In the rows, 128 means zero.
Known rows, with every step that occurs
l-q-y-x-r: [144 116 101 208 136 154 123 181  96 134 111 150 129 121 134  88 141 161
 105 111 130 111 153   4 102 167 159  85 150  91 123  81 138 120 154  88
  62  69 171 143 132  79 125 153 150  70 144 162 145  96 137 147 151  91
  90 118 166 127 141 129 158  88  92  89 110 155 200 133 144 136  97 137]
h-l-q: [166  66  90 156 112 151 124 125 132 146 119 150  99  94 108  92 112 150
  97  95 173 144 135 123 135 127 141 101 156 103 102 149  76  94 132 111
  26 103 136 152  85 126 102 154 135 132 120 166 145 176 140 141 153 106
  73 128 153  99 119 109 113 108 108 106 119 124 132  97 128 164 112 120]
h-l-q-z-d-f-j: [124 104 143 163 138 127 113 160 148 129  90 169 130  84 122  79  79  87
 106  93 170 139 116 121 156 125 146 167 176  93 113 181 144 140 130  91
 126  90  90 117 123 151 107 150 129 118 108 130 189 153 133 100 143 117
 144 118  62  81 123 137 167 135 111 157 116  83 109  90 137 157 107 115]
y-x: [162  48  81 144 132 149 119 149 110 149 125 126  88 118 129 161 136 160
  90 127 142 146 112  36 137 140 138  91 127 113 126  74  57 147 135 102
  72  66 151 173 132  91 119 141 131 104 161 137 121 128 140 166 135 106
 100 104 163 121 130 145 139  79 103  79  86 141 152 150 129 167  96 127]
j-h-l-q: [159  98  87 153 106 149 138 131 124 142 133 137 105  85 130  97 101 167
 126 115 165 132 101 153 124 110 143 105 135 134 118 147 116 125 122 124
  55 114 102 163  91 138 127 112 132 142 128 121 141 174 126 157 141 115
  71 134 152 136 142 112 144 102 133 115 100 136 136 112 118 154  91 117]
j-h-l-q-y-x-r: [157 135  99 198 116 145 136 183 122 127 116 137 136 111 140  94 135 161
 147 129 161 111 113  68 100 138 173  99 153 106 140  98 183 151 139 105
  77  91 152 168 128 116 123 101 145 112 132 126 142 129 107 174 148 112
  95 117 188 151 154 128 182 100 107 105 101 164 202 126 114 144  88 105]
j-h-l-q-d-f: [165 145  99 181 117 123 132 137 115 154 139 159  96 148 139  96  92 115
 135 116 170 133 109 120 128 138 135 156 100 118 147 149 165 144  77 117
 135 181 114 117 102 140 115 156 132  90 132 129 194 165 140 148 123 130
 107 140 133 133 120 121 171  78 155 136  98 137 125 147 140 133  96 105]
q-z: [135  45 110 110 140 124 105 118 100 154 139 149  99  97 139 130 124 144
  85  97 127 140  95  55 129 106 143 114 109 121  94 107  69 132 136 131
 101  29 123 140 156  92 140 175 140  76 130 139 150 136 147 138 115 143
 117 109 107 104 146 141 126 104  99 103 108 119 129 175 110 157  73 153]
h-j-f: [136  74  97 105 147 158 141 120 155 156 123 100 113 112 146 148 136 154
  99 109 126 106 115 117 121 133 103 105 123 110 118 112 103  93 108 127
  19  87 141 135 158  81 135 102 159 102 111 128 136 152 122 151 134 105
 124 156 128  98 138 109 115  98 121 107  94 157 141 142 118 181  92 107]
l-q: [148  67  97 165 125 155 124 126 104 150 135 152  96  95 121  90 105 166
  86  96 133 135 139  89 118 139 135  94 132 120 107 129  74 101 139 103
  39  89 130 133  99 103 120 164 132 105 136 163 149 140 157 138 138  94
  69 134 139 113 125 118 123  82 117 105 110 122 132 124 149 142  90 149]
q-l-h-j-f: [137 112 114  96 131 125 155 129 149 144 148 112 117 113 184 164 122 167
 134 107 138 149  98 136 106 108  87 103 119 108 105 125 105  83  88 139
  66 125 160 112 104  75 143 111 159 131  86  92 138  99  97 151 143 136
 119 173 186 122 148  97 117  96 128 127 113 152 122 164  91 150  58 113]
x-y-q-z: [129  73 130  85 154 144  89 148 105 141  97 154 136  81 124 139 138 118
 107 120 114 120 150   9  95 103 157 101 156 109 125 115  97 146 146 120
 142  13  99 176 172  98 139 160 159  94 112 133 125 145 158 119 119 113
 114  99  77 101  76 126 131  92 107  80 110 130 146 159 153 135  95 180]
x-y: [147  47 101 131 125 161  77 141 129 164 119 154 126 110 136 139 135 150
 100 113 125 116 143  54 111 126 144  78 157 111 150 129  74 119 143  98
  60  75 157 133 172  91 112 145 138  83 112 152 153 121 187 124 154  96
  96  99 126  96  85 105 137  72  85  85 118 128 149 146 147 149 100 146]
d-f-j-h: [137  77 128 127 139 146 107 137 167 166 109 152 119 111 197 150  67 176
 121 125 109  99  64  96 106 135 124 143 116 133 152 126 134 167 117 128
 149 128 127 110 157 106 150 111 145  79 123 103 189 135 141 128 136 101
 114 127 113 136 136 131 190  94 134 130  73 124 155 147 122 150  82 140]
z-d-f-j-h-l: [139  83 122 110 125 140 105 156 163 144  97 138 127 109 151 142  81 113
 146 128 166 125  78 149 141 112 118 156 173 123 150 176 156 168 121  97
 105 136 119 125 156 148 118  83 117 123 124  88 169 136 142 120 146 111
 130 125 112 102 139 148 215 116 110 150  81 102 111 113 115 174 105  98]
f-j-h: [149  55 114  96 137 138 123 127 182 147 113 121 109  89 162 149  82 183
 121 124 127 116  77 109 107 125 127 108 142 152 118 115 134 136 142 135
 108 115 110 138 156 102 150  91 147 111 134  94 146 136 136 144 127 117
  97 121 140 144 155 125 171 107 126 122  78 130 149 145  96 163  67 136]
d-q-y: [123  59 133 121 134 130 103 130 112 171 121 152 129 125  97 119 132 140
 108  90 106 110 132  61 130 160 140  98 137  95  77 115  98  69 134 102
  57 102 150 121 163 107 111 186 128  88 107 155 125 128 146 108 141 104
 109  93 181  98 121 132 152 110 102  99 105 127 151 191 140 146 148 156]
h-l: [168  42  83 109 110 145 111 118 143 150 125 151  96 106 119 141 126 138
 102 106 169 135 108 107 137 106 133 100 149 111 109 141  66  99 123 113
  39  85 161 153 136 116 101 140 122 121 124 146 135 169 149 146 152 121
  94 114 161  83 131 121 125 107  87 100 107 122 121 121 115 181 120 111]
h-l-q-d-f: [169 117  97 190 116 130 124 129 116 162 125 176  89 148 115  89 100 101
 110  92 171 136 141  95 143 146 134 155 124  86 132 157 129 111  85  96
 106 168 144 112 100 128  91 189 129  83 127 165 193 170 162 127 141 126
 111 136 136  99 101 121 139  87 131 123 115 116 113 129 148 142 127 105]
l-h-j: [126  67 102 104 130 133 122 128 156 161 130 119 108 121 146 152 126 193
 123 112 168 150 112  93 112 109 107 103 149 125  94 126  97 116 127 107
  49 103 162 125  79  94 141 118 151 119 104  97 133  92 117 149 174 105
  60 153 161 108 149 102 128  87 112 102 107 130 132 132 126 155  69  79]
y-q-z-d-f-j: [108  94 156  84 168 131 100 167 123 135  72 147 132  85 133 138  87  82
 113 120 121 130 121  29 130 117 127 162 165 102 114 142 134 166 142 111
 177  52  85 131 162 116 141 145 146 108 134 110 139 123 143  92 120 104
 138 104  46  91 117 168 187 123 115 132  94  90 107 136 153 158 110 157]
h-j: [133  49 105 107 143 139 121 115 165 163 111 119 102 112 118 135 144 159
  93 109 148 123 117  98 126 123 102 110 151 118 107 117  71 113 130 114
  34  81 155 140 137  86 116 126 152 103 114 119 134 133 138 152 153 102
  92 124 142  88 137 120 125 100 100  95 101 131 138 122 128 169 106  97]
z-d-q-l-h: [125 107 141  91 118  96 116 148  86 136 148 145 115 106  97 136 108 123
 145 116 139 177 136 109 135 113 114 106 166 122  97 155  58  99 126 100
  54 160 147 113  94 112 120 171  96 138 119  98  94  57 159 126 152 113
  92 124 206 100 141 142 195  87 125 129 118  93  69 173 133 111 119 150]
z-q-y-x-r: [145  99 139 156 141 144 116 172  88 134 106 153 129 111 119 134 149 121
 109 132 134  97 153  10 111 171 151  84 143  93 135  83 134 150 149  85
  53  40 209 156 205  89 131 144 137 110 138 150 101  86 140 140 153 116
 113 106 170 108 145 157 192  90 104  86 103 142 187 127 149 138 125 136]

Rows
[162 120 142 120 135 117 130 127 179 148  88 161 110 116 133 148  76  85
 140 133 172 103 106 140 134 156 130 163 138 120 149 150 202 177  82 120
 156 175 149 125 173 154 126 126 132 145 100  98 153 156 131 129 131 155
 142 131 124 113 129 146 219  99 174 151  77 108 126 127 128 138 118  95] -> z-q-d-f-j-h-l
[150  82 150 109 131 109 121 118 105 139 133 156  98  77 109 139 122 113
  91 118 135 133 132 111 139 131 112  99 132 121 105 136  36 119 113 132
  58  70 181 136 162  98 121 169 115 159 116 133 104 111 138 122 129 145
 117 116 166  93 132 142 160  93 125 109  98 102 100 127 121 128 130 187] -> z-q-l
[121  59 125  97 132 140  95 138  95 154 126 140 106 103  70 118 119 109
 107 114 119 135 143  94 158 138 123 109 160 124 108 149  62  99 148  84
  16 120 133 132 146 114 110 160  92 104 150 132  94 110 182 129 144  75
  94 103 145  83 129 157 192  91 114 109 108  90  87 152 171 147 145 141] -> z-d-q
[151  45  96 148 135 147 119 154 105 142 125 125 119 144 129 156 147 153
 104 108 142 131 112  23 128 154 148  89 135  91  92  62 111 130 127 106
  70  37 155 152 160  89 103 157 146  96 134 152 125 117 125 149 128 118
 118  98 185 123 129 134 137 100  82  88  92 146 170 174 108 160 108 135] -> q-y-x
[146  82 101 158 120 127 128 127 117 144 126 160 103  76 110  80 113 128
  93  90 170 147 117 105 134 111 154 114 141 107  86 144  92 106 130 113
  73  54 112 150  97 123 121 171 142 117 115 148 154 179 128 142 131 142
  99 119 113 101 126 120 106 122 106 115 119 118 133 120 115 154  89 126] -> h-l-q-z
[129 139 133  73 153 134 144 161 155 132  96 105 152 104 167 171 133 144
 153 123 130 127 149  89  72 101 107  95 160  90 139 129 133 108 105 139
 107 108 138 142 121  75 144 105 183 150  68  86 107 106 105 135 154 120
 113 166 161 113  81  79 121  78 135 105 106 165 142 146 132 122  85 140] -> x-y-q-l-h-j-f
[105 105 148 109 155 151  68 180  65 143  97 160 144 107 126 136 129  68
 120 121 121 123 152  11 116 107 147 144 149  85 164 153 105 199 140  86
 158  26  95 136 197 108 123 160 141  77 120 138 149 112 185  88 121  93
 138  97  32  70  69 147 186  80 105 102 122 102 113 153 180 129 114 171] -> x-y-q-z-d-f
[123  92 136 109 136 117 104 153 158 136 106 149 131  95 161 134  83  99
 138 125 156 133  59 133 144  95 140 181 153 123 138 164 169 200 117 112
 157  82  82 126 166 151 132  98 125 118 119  84 179 141 134 127 121 147
 150 113  76 102 145 150 211 131 115 155  92 102 110 138 101 163  74 108] -> q-z-d-f-j-h-l
[119 104 142  87 136  84 125 125 167 161 119 138 113 112 120 134 127 160
 135 112 141 158 119 102 121 117  96 117 145 119  83 148  63  91 112 125
  73 170 163 124  69  93 128 161 138 138  79  82 100  86 106 140 180 105
  85 129 222 103 142 114 150  96 136 122  97 125 116 158 124 112 125 112] -> d-q-l-h-j
[104 138 141  74 149 102 146 152 128 132 128 104 138 111 118 140 122 118
 145 114 131 148 136 156 128 121  83 116 149 110  99 151  99  82  97 112
  32 170 136 111 106 102 130 123 127 150  95  82  88  72 113 143 148 115
 125 162 188  91 142 121 176  94 145 141 112 127  82 167 133 137 112 120] -> z-d-q-l-h-j-f
[157 133 130  94 145 141 106 155 195 142  56 148 140 132 149 157  93  87
 167 131 148 100 122  73  92 127 140 151 173 103 177 150 220 179 108 121
 218 179 107 152 175 137 109 115 164 108  95  86 163 170 147 123 139 115
 132 103 113 119  71 114 198  92 146 127  73 127 156 145 146 135 123 113] -> x-y-q-d-f-j-h-l
[122  56 133 102 135 124 103 123 110 169 121 159 107  92 100 111 119 127
  98 103 102 129 109  54 137 126 150 116 109 120  92 116  59 108 137 117
 103  83 113 147 148 104 135 193 121  84 131 134 116 144 155 127 126 112
 111  93 120  98 128 146 147 107 130 104 104 116 126 187 140 126 118 159] -> d-q-z
[131 121 134 165 128 129 124 146 169 147  98 180 126  84 178  84  62 147
 129 101 151 120  67 123 113 123 154 165 131 121 127 157 173 166 108 124
 172 103  70 129 113 149 144 120 151 122 100 111 198 182 108 123 137 136
 131 127  83 135 129 125 159 132 145 151  88 121 150 115 109 141  71 130] -> d-f-j-h-l-q-z
[158  87 132  66 138 114 126 128 107 132 118 140  98  84 124 155 124 127
 105 119 127 141 129  62 118  97 105 106 141 104  98 122  52 108 123 157
 102  78 145 170 137  83 122 158 146 136 130 123  98 133 135 134 120 112
  95 116 176 111 112 138 130 100 103  94  91 119 103 158 121 146 135 194] -> y-q-l
[120 103 120 178 120 132 108 157  82 143 125 174 112 100 111  74 100  78
 104  97 168 160 118 108 158 113 147 158 146  91 125 171 104 151 114  82
  85  63  99 121 119 147 105 168 118  97 123 160 183 147 150 108 133 119
 130 124  68  76 118 148 160 112 114 133 131 100  99 110 149 151 101 121] -> h-l-q-z-d-f
[125 121 149  72 157 124 117 165 143 117  77 141 135  82 147 145  80  80
 151 132 161 128  82  98 131  86 132 176 168 116 131 154 185 201 124 122
 188  74  65 166 164 151 144  94 145 138 121  73 134 155 119 118 115 127
 143 117  67 104 129 164 211 136 133 145  77 102 109 128 127 165 103 123] -> y-q-z-d-f-j-h-l
[140 100 120 137 140 118 143 133 182 125 105 148 124  62 144  88  78 151
 125 103 158 134  80 147 117 107 156 129 150 136  92 135 172 128 134 138
 136  94  60 156 111 142 140 113 156 153 104  95 157 185 103 150 123 146
 107 120 109 141 154 118 143 140 133 140  91 120 150 124  84 147  55 123] -> f-j-h-l-q-z
[164  58 103  90 126 141 125 127 203 137  97 134 114  86 152 146  89 163
 133 119 162 124  72 145 118 114 133 115 167 139 115 135 146 115 132 142
  92 118 121 158 138 132 128  86 140 146 118  87 142 166 120 160 143 132
 102 111 160 127 149 118 161 126 112 132  73 122 143 125  86 177  84 106] -> f-j-h-l
[129  72 123  76 152 133 114 129  91 144 118 144  99  77 123 141 123 127
  98 120 132 137 122  20 118  98 136 119 124 120  89  99  86 136 137 134
 134  18  94 181 150  98 149 171 152 102 141 132 108 155 133 134 111 125
 100 113  97 109 123 149 128 103 117  89  93 122 118 169 134 152 102 167] -> y-q-z
[143 116 148 121 157 121 126 125 160 154 100 157 105 124 142 135  70 101
 134 134 135  97 110 103 123 172 126 157 110 132 147 128 194 186  89 118
 169 163 135 106 192 133 147 133 137 112 123  98 156 126 140 116 117 143
 140 129 109 133 135 147 223  77 181 146  67 111 129 154 144 123  95 129] -> z-q-d-f-j-h
[164 126 127  79 145 124 133 137 182 137  73 139 104 127 147 156  79 102
 151 133 166 115 103  78 115 115 116 169 146 114 152 139 209 163  94 139
 207 182 105 158 143 140 125 125 159 120 123  81 148 177 127 138 122 121
 124 116 131 130 116 138 195 110 150 137  61 123 130 147 131 157 120 108] -> y-q-d-f-j-h-l
[135  97 133 101 118 100 119 130 113 162 138 161 105 104 128 142  99 158
 134 111 128 164 116  86 117 127 122 103 127 120  93 137  47  89 117 122
  91 154 162 119  76  99 135 185 114 118 104 109 103  92 138 127 155 118
  80 123 228 121 132 125 156  83 130 117 107 116 105 182 119 108 120 148] -> d-q-l-h
[172 100  81 158 114 119 138 123 135 138 131 147  88 130  87  87 120 111
 108  93 189 150 153 110 142 132 136 116 156 101 103 138 124  75 112 116
  74 152 136 142  93 130  83 176 135 112 128 153 154 171 154 156 135 136
  92 126 159 109 125 115 125  93 122 114 121 119 117 132 128 149 108 106] -> h-l-q-d
[146 133 128 172 147 128 136 143 159 150 108 154 109 135 160  88  58 142
 127 110 129 112 112  96 109 164 128 162 106 134 137 131 204 145 101 123
 178 200  90  94 129 117 131 146 152  79 132 112 202 138 147 133 119 112
 113 136 112 154 127 122 191  78 171 149  87 124 143 152 140 118  70 132] -> l-q-d-f-j-h
